Every row comes from one small tree of marks. The marks that hang from a mark follow it in brackets, in alphabetical order. Every link used is in the known rows. Which tree was each row made from?
Known rows:
pali{vifodet}: [ 0.380 -0.034  0.167  0.454  0.461  0.213 -0.442 -0.373  0.184 -1.206
 -0.413  0.327  0.470 -0.581  1.347  0.051  0.705]
zagam{vifodet{tava{soneb{dosek}}}}: [-1.191 -0.018  0.212 -0.566  0.901 -0.280 -0.360  2.079  0.686  0.714
 -0.632 -0.030  2.042  0.859 -0.317 -0.997 -0.391]
zagam{vifodet{pali{soneb} tava}}: [-0.376 -0.232  0.690  0.375 -0.516 -1.618  1.238 -0.397  1.803 -0.531
 -1.320  0.310  0.830  1.265 -4.345 -1.447  1.174]
zekos{vifodet{pali{soneb{dosek}} tava}}: [-0.310 -0.533  0.885 -0.423  0.456 -2.838  1.351  0.990  1.378  0.786
 -0.264 -0.013  0.900  1.651 -2.712 -0.656  0.891]
zekos{vifodet{pali}}: [-1.600 -0.884 -0.467  0.876 -0.429 -1.814  1.516 -0.474  0.933 -0.517
  0.043 -0.451 -0.456  2.195 -2.905 -0.154  0.595]
dosek{soneb}: [ 0.702  0.302  0.251 -0.319  0.880 -0.220  0.002  1.018 -0.109  0.973
 -0.165 -0.453  0.206 -0.113  1.114  0.871 -0.312]
dosek{soneb{pali{vifodet} tava}}: [ 2.931  0.354  0.899 -1.908  1.146 -0.513 -0.794  1.757 -0.372  0.711
  0.096  0.441  1.370 -1.508  3.463  1.927 -0.489]
zagam{vifodet{pali}}: [-1.256 -0.466 -0.551  0.734 -0.534 -0.951  0.905 -0.955  1.206 -1.082
 -0.932 -0.191  0.009  1.066 -2.575 -0.654  0.641]
zekos{vifodet{pali tava{soneb} zagam}}: [-3.553 -1.139 -0.869  0.958 -0.112 -1.562  2.420  1.303  1.235 -0.087
  0.337 -0.547  0.643  4.094 -6.597 -1.526  1.116]
zekos{vifodet{pali tava{soneb}}}: [-2.570 -0.943  0.075  0.775 -0.068 -1.339  1.947  1.481  0.812  0.393
  0.188 -0.437  0.915  3.341 -4.063 -0.958  0.232]
zekos{vifodet{tava{soneb{pali}} zagam}}: [-2.090 -0.580 -0.179 -0.095 -0.579 -0.980  1.587  2.353  0.775  0.781
  0.880 -0.183  0.653  2.411 -4.857 -0.552  0.029]
dosek{soneb{pali tava}}: [ 2.566  0.363  0.725 -2.416  0.632 -0.716 -0.321  2.146 -0.556  1.943
  0.522  0.141  0.895 -0.940  2.202  1.880 -1.242]
tava{soneb}: [-0.415 -0.271  0.083 -0.454 -0.086  0.462 -0.091  1.351 -0.486  0.510
  0.347 -0.319  0.838  0.391  0.868 -0.003 -0.405]
vifodet{pali zagam}: [-1.575 -0.620 -1.052  0.429 -0.142 -0.743  1.709 -0.555  0.656 -0.605
  0.028 -0.429 -0.549  1.343 -4.117 -0.614  1.346]
pali{soneb vifodet{zagam}}: [ 0.862 -0.327  0.057  0.023 -0.102 -0.684 -0.090 -0.628  0.806 -1.594
 -0.557  0.233  0.512 -0.593 -0.923 -0.592  2.061]
tava{soneb{dosek}}: [ 0.052 -0.170  0.174 -1.369  0.838  0.115 -0.557  2.083 -0.684  1.275
  0.383 -0.455  1.281 -0.400  2.794  0.390 -0.649]

Write each row's tree:
[ 1.660  0.210  0.721 -1.306  0.761 -0.179 -0.613  1.210 -0.310  0.279
  0.126  0.357  0.711 -2.400  3.554  1.413 -0.026]
soneb{dosek pali{vifodet}}
[ 2.888 -0.045  0.863 -2.861  0.809 -1.510 -1.395  1.124 -0.126  1.121
  0.024  0.472  1.604 -1.289  3.087  0.362 -0.076]
pali{soneb{dosek tava}}
[ 3.327 -0.134  1.075 -2.392  1.256 -1.312 -1.788  0.789  0.070 -0.108
 -0.377  0.767  2.087 -1.845  4.411  0.454  0.621]
pali{soneb{dosek tava} vifodet}
[-1.609 -0.478 -0.109 -1.080  0.316 -1.299  1.122  3.152  0.617  1.549
  0.958 -0.249  1.170  1.629 -2.815 -0.215 -0.148]
zekos{vifodet{tava{soneb{dosek pali}} zagam}}
[-2.183 -0.661 -0.026  1.175  0.037 -1.862  2.000  0.085  1.341 -0.104
 -0.114 -0.079  0.042  3.093 -4.870 -0.990  0.674]
zekos{vifodet{pali tava}}
[-1.656 -0.064  0.128  0.331 -0.013  0.061  0.190  1.222  0.864 -0.055
 -0.692  0.058  1.649  1.653 -2.227 -1.410 -0.164]
zagam{vifodet{tava{soneb}}}
[ 1.344 -0.701 -0.159 -2.425  0.635 -2.305  0.339  0.625  0.545  0.502
  0.064  0.045  1.108  0.055 -1.052 -0.223  1.321]
vifodet{pali{soneb{dosek tava}} zagam}
[ 0.683 -0.035  1.144 -1.008  0.734 -1.703  1.078  1.096  0.577  1.173
 -0.436  0.176  1.044  0.126 -1.412 -0.452  0.805]
vifodet{pali{soneb{dosek}} tava}
[ 2.309  0.173  0.593 -3.030  0.749 -0.917 -0.865  1.890 -0.586  1.765
  0.766  0.487  1.075 -1.621  3.071  1.336 -1.206]
soneb{dosek pali tava}
[ 1.988  0.029  0.024 -1.749  1.093 -0.756 -0.298  1.556  0.092  0.242
  0.199  0.241  1.024 -0.904  0.983  1.358  0.373]
dosek{soneb{pali{vifodet{zagam}} tava}}
[-3.123 -0.897 -0.916  1.385 -0.032 -2.036  2.530 -0.074  1.760 -0.603
  0.009 -0.274 -0.174  3.714 -7.556 -1.533  1.562]
zekos{vifodet{pali tava zagam}}
[ 2.702  0.081  0.779 -2.539  1.183 -0.664 -1.313  1.514 -0.395  0.509
  0.330  0.800  1.526 -2.188  4.411  1.411 -0.440]
soneb{dosek pali{vifodet} tava}
[-0.251 -0.336  0.255 -0.831  0.750 -1.833  1.629  0.858  1.048  0.700
 -0.316 -0.005  0.780  0.801 -3.889 -1.047  1.718]
vifodet{pali{soneb{dosek}} tava zagam}
[ 0.403  0.436  0.418 -0.227  1.204 -0.293  0.998  1.830  0.538  0.413
 -0.152  0.214  0.792 -0.100 -1.863  0.520  0.788]
dosek{soneb{pali{vifodet{tava zagam}}}}
[-1.820 -0.369  0.045 -0.333  0.786 -0.922  0.843  1.821  0.879  0.596
 -0.681 -0.227  1.817  1.495 -1.893 -1.037  0.052]
zagam{vifodet{pali tava{soneb{dosek}}}}
[ 0.832 -0.812 -0.249 -1.472 -0.311 -1.896  0.794 -0.167  0.703 -0.242
  0.000  0.155  0.660  0.792 -2.903 -0.604  1.525]
vifodet{pali{soneb{tava}} zagam}
[-1.226 -0.798 -0.054 -0.190  0.427 -3.056  1.885  0.737  1.823  0.275
 -0.186 -0.240  0.571  2.336 -5.215 -1.261  1.799]
zekos{vifodet{pali{soneb{dosek}} tava zagam}}
[-1.890 -0.250 -0.125  1.045 -0.052 -1.071  1.404 -0.357  1.548 -0.671
 -1.070  0.171  0.493  1.974 -4.574 -1.397  0.723]
zagam{vifodet{pali tava}}
